Each row was made from one walk, in order. Every step used is in the known rows, and no mark comes twice. Write each row's walk.
In the rows, zero is written as 128.
Known rows:
kudufa/sute/zumigak: [130  96 132 144 127 137  77 135  95 122 136 143 147 124 128 107 160  57
 174 117 125 166  80 153  88 104 147  96 117 101 138 144]
kudufa/duro: [109 130 122 132 131 119 132 125 127 116 157  82 125 100 100 141 139  95
 106 114 147 133 119 148 156 103 136 137 145 124 136 131]
duro/remu/zige/sute/zumigak: [115 158 126 172  90 130  95 123 102 158  33 203 166  95 168 182 171 134
 197 118 112  88  85 176  50 155 177  97 115 148  92 137]
kudufa/sute/zumigak/duro/remu/denuda: [ 89  82 142 183 116 141  78  84  86 102  40 170 174  92 167 195 146  89
 170  94 143 141  89 173  77 115 160  88 128 131 101 188]
duro/remu: [126 150 138 158 119 159 135 108 132 118  75 144 137 110 139 170 156 163
 140 109 115 110 123 116 106 148 157 137 109 169 139 143]
kudufa/duro/remu/zige/sute/zumot: [ 76 172 137 149 118 120 105 123 117 139  86 123 117  54 138 192 173 155
 137 103 109  83 152 197 105 156 183 126 127 165 101 129]
kudufa/sute/zumigak/duro/remu/zige: [ 87 123 119 170 109 129  70 126  90 105  34 185 179 100 135 186 152 108
 179 130 131 127  73 186  57 109 162  62 114 137 111 175]
remu/duro: [116  98 155 115  84 121 107 126 117 124 102 118 146  95 142 142  97 125
 133 106 159 119 160 112 145 130 114 122 108 119 119 125]
remu/zige/sute: [118 166 114 137 123 106 113 146 107 184 109 166 138 115 158 152 128 103
 156 130 122  80 135 170 111 148 158 111 132 143  82 112]
remu/pafik: [123 119 128 126  82 138 140 110 102 131 138 146 123 126 144 133 118 116
 112 135 145 110 126 119 151 150 128 152 139 104 112 112]
zumigak/sute/zumot: [138 100 148 104 123 107 117 143 151 124 146 121 134  95 122 132 168 151
 132 151 119 147 163 165  70 143 126 120 154  87 117 146]
zumigak/duro/remu/zige/sute/zumot: [ 85 153 121 129 115 101  94 132 123 129  56 174 143  72 166 199 132 201
 134 136 110  81 173 188  89 151 164 110 147 146  67 147]
zige/sute/zumigak: [146 111 116 136 106 118  96 133 109 155 130 167 152 106 158 123 152 102
 172 120 123 126 104 160  88 113 151 117 154  94  92 127]
sute/remu: [ 89 102 121 135 161 140 117 115 132 141 112 121  98 132 120 111 154 159
 126 109 133 138 160 118 106 134 135 130 115 135 123 159]
sute/zige: [105 123 153 125 130 137 118 114 109 122 111 152 124 146 146 102 144 125
 136 120  81 161 103 153 111 149 132  92 126 120 130 135]
zige/sute: [147 148 115 123 129 122 120 136 125 169 151 147 137 108 165 137 136 107
 140 114 122 100 148 145 122 125 158 143 148 124  97 119]
duro/remu/tomo: [118 174 137 154  77 162 133 115 130 139  73 134 127 113 131 154 128 138
 162 138 132 114 141 116 108 137 132 135  80 181 159 154]
kudufa/sute: [135 128 128 135 145 144 108 138 105 141 158 118 130 124 130 121 146  65
 146 111 121 138 121 138 118 114 151 121 115 136 141 132]
remu/zige/sute/zumigak/duro: [102 124  94 131  99  76  84 145 103 148  83 195 181 105 161 158 113 115
 163 151 146 111 104 201  85 101 140  76 171  87  55 145]
zumigak/duro/remu/sute: [116 134 120 124  83 160 140 103 127 111  87 166 156  83 154 196 105 150
 147 167 167  98 127 114 141  85 155 141 130 142 139 178]
gumipeg/remu/duro: [ 98  87 146 118  96 107  85 104 120 134  83 122 177  60 159 154  77 137
 156 100 153  95 188  86 126 157 132 120 102 104 134 131]
gumipeg/remu/tuvat: [124  80 172 126 121 103 113 108 132 128  97 148 146  86 158 137  86 156
 166 142 135  67 173 106 130 174 157 141 103  88 145 135]
zumigak/duro/remu: [119 136 119 140 118 136 130 112 138  98  72 156 155  99 142 191 124 184
 121 127 138 115 133 134 116 112 148 128 147 149 116 166]
zige/sute/zumot: [131 123 135 103 130 110 102 139 123 145 156 134 104  94 154 118 144 151
 131 122 102 118 178 156 116 144 147 136 149 110  93 114]
sute/remu/duro: [ 75  72 148 124 116 134  96 113 121 134  90 113 124  97 140 123 123 158
 135  87 163 132 198 101 120 140 121 128  98 130 111 153]
zige/sute/remu/duro/zumigak: [ 97  39 126 149 104 146 105 158 111 139 114 134 159  84 179 169 156 127
 136  89 173 104 206 122 103 133 159 148 152 115 107 170]
gumipeg/remu: [110 121 123 132 141 113 106 108 125 141 111 133 152  96 144 145 107 141
 150 124 127 107 154 109 111 155 143 125 122 113 145 135]
zumigak/duro: [116 111 106 114 127 106 125 130 133 110 124 136 149 117 135 145  97 145
 105 146 150 129 142 145 140  96 119 119 168 106 103 150]
zumigak/sute/zige: [132 115 153 121 124 128 132 127 136 143 126 156 155 131 149 123 174 101
 152 139  86 164 101 174  59 147 134  93 149  92 125 155]

Which walk is each row?
[119  33 170 140  68 135 119 161 118 102 104 155 210  99 168 172 168  89
 144 134 133 156 124 166  64 150 129  92 162  71 138 177] -> remu/duro/zumigak/sute/zige
[ 79 124 119 164  90 110  95 118 114  92   5 193 182 105 134 194 131 170
 163 145 136 121  81 178  67 122 139  74 129 130  98 174] -> sute/zumigak/duro/remu/zige
[130   6 168 150 116 137 147 168 158 107 119 146 157 106 147 166 185 143
 147 157 167 101 170 146  58 149 161 151 158  78 145 207] -> duro/zumigak/sute/remu/tuvat
[118  48 149 148  70 135 121 164 112  85 107 129 180  96 147 175 121 112
 125 123 170 121 151 118 135 129 122 133 143 110 146 149] -> remu/duro/zumigak
[102 121 152 108  97 163 129 106  96 135 130 168 122 130 156 102 125  93
 162 161 108 146  96 132 138 117 137 107 108 114 158 145] -> remu/sute/zige
[ 98 101 122 140 181 164  96 127 112 151 145 111 100 129 124 100 171  95
 144  92 129 149 156 127  98 120 161 124 102 146 135 165] -> kudufa/sute/remu
[ 97  88 130 117 117 130  92 120 118 175 112 126 130  78 174 132 133 136
 147  76 159 101 215 115 113 137 152 141 119 126  81 140] -> zige/sute/remu/duro
[ 96 110 137 104  89 146 117 107 128  85  89 152 131  68 147 177 113 194
 139 173 142 115 163 129 135 104 141 137 132 126 139 174] -> zumigak/duro/remu/sute/zumot
[ 96 129 109 151 111  85  66 121  93 181  70 190 181  82 171 154 128 108
 208 130 121  82 118 162  62 160 166  84 123  94  94 128] -> gumipeg/remu/zige/sute/zumigak
[119  82 108 129 124 114  72 138  96 103 131 149 170 115 131 129 135  74
 149 132 145 166  94 171  98  69 137  83 154  79 111 168] -> kudufa/sute/zumigak/duro
[114  81 109 125 106  98  94 127 122  91 102 158 167 116 127 130 114 145
 133 149 150 159  98 166 105  85 111  92 170  71  98 164] -> sute/zumigak/duro
[113 188 125 164 112 137 120 127 112 175  53 181 146  98 170 196 154 139
 169 112 112  64 130 160  86 163 183 126 114 184  94 124] -> duro/remu/zige/sute
[115  45 114 165 139 148 143 167 151 123 131 127 161 118 128 165 211 128
 135 138 153 139 150 149  37 127 143 139 177 102 144 205] -> duro/zumigak/sute/remu
[120  82 157 119 138 127 116 122 135 164 126 152 103 107 176 114 136 153
 155 110 139  71 201 132 115 150 180 159 118 114  94 148] -> zige/sute/remu/tuvat
[122  96 129 121  72 144 111 117 101 126 119 166 146 111 133 120 129  90
 187 173 157 143  78 126 122  85 126 116 113  89 151 151] -> remu/sute/zumigak
[102 144 107 130 119 141 111 129 122 206 137 125  99 118 147 103 137 114
 165 124 147 115 201 129 101 122 136 143 106 148 109 159] -> zige/sute/remu/tomo
[136  64 147 154 114 145 143 162 129 104 128 165 186 129 152 156 200  91
 142 152 102 161  91 182  47 143 139  97 183  83 151 185] -> duro/zumigak/sute/zige
[ 92 129 140 125  89 169 131  89 108 105  71 190 154 101 171 168 117 146
 154 161 120 133 105 139 126 106 152 107 128 132 139 182] -> zumigak/duro/remu/sute/zige
[126  64 170 139  76 118 105 107 137  67  33 191 172  90 155 176 113 191
 161 151 149 102 115 147  97 123 154 118 131  91 114 176] -> sute/zumigak/duro/remu/tuvat
[ 98 159 105 139 133  91  92 124 105 195  92 168 166  79 177 164 113 117
 179 124 120  59 158 147  93 172 174 109 122 126  99 117] -> gumipeg/remu/zige/sute
[ 88  70 107 165 105 144 143 169 150 137 161  70 155  95  94 164 201  74
 138 155 190 147 162 171  72  94 125 143 163 109 169 222] -> kudufa/duro/zumigak/sute/remu/tomo
[ 83 112 141 168 118 131 126  83 121 112  35 154 155  98 169 217 112 158
 122 107 148 104 140 145 125 140 143 123 139 158  94 169] -> zumigak/duro/remu/denuda
[112  83 109 106  75 123 106 121 109 105 121 174 168  99 143 138  97 109
 165 192 177 146  92 145 131  53 118 109 150  65 126 170] -> remu/sute/zumigak/duro
[ 82  22 141 161 125 169  85 157  95 105 121 109 152  96 147 149 167  84
 143  86 170 139 177 117 100 120 153 129 118 127 154 185] -> kudufa/sute/remu/duro/zumigak
[110 115 121 125 113 133 130 134 151 184 126 111 128 118 116 119 159 117
 163 153 158 143 179 138  54 119 114 128 113 128 131 192] -> zumigak/sute/remu/tomo
[144  39 148 141  65 126 131 175 136 107 123 132 215  78 150 202 154  93
 138 140 179 120 149 141  80 130 128 129 167  81 137 171] -> remu/duro/zumigak/sute
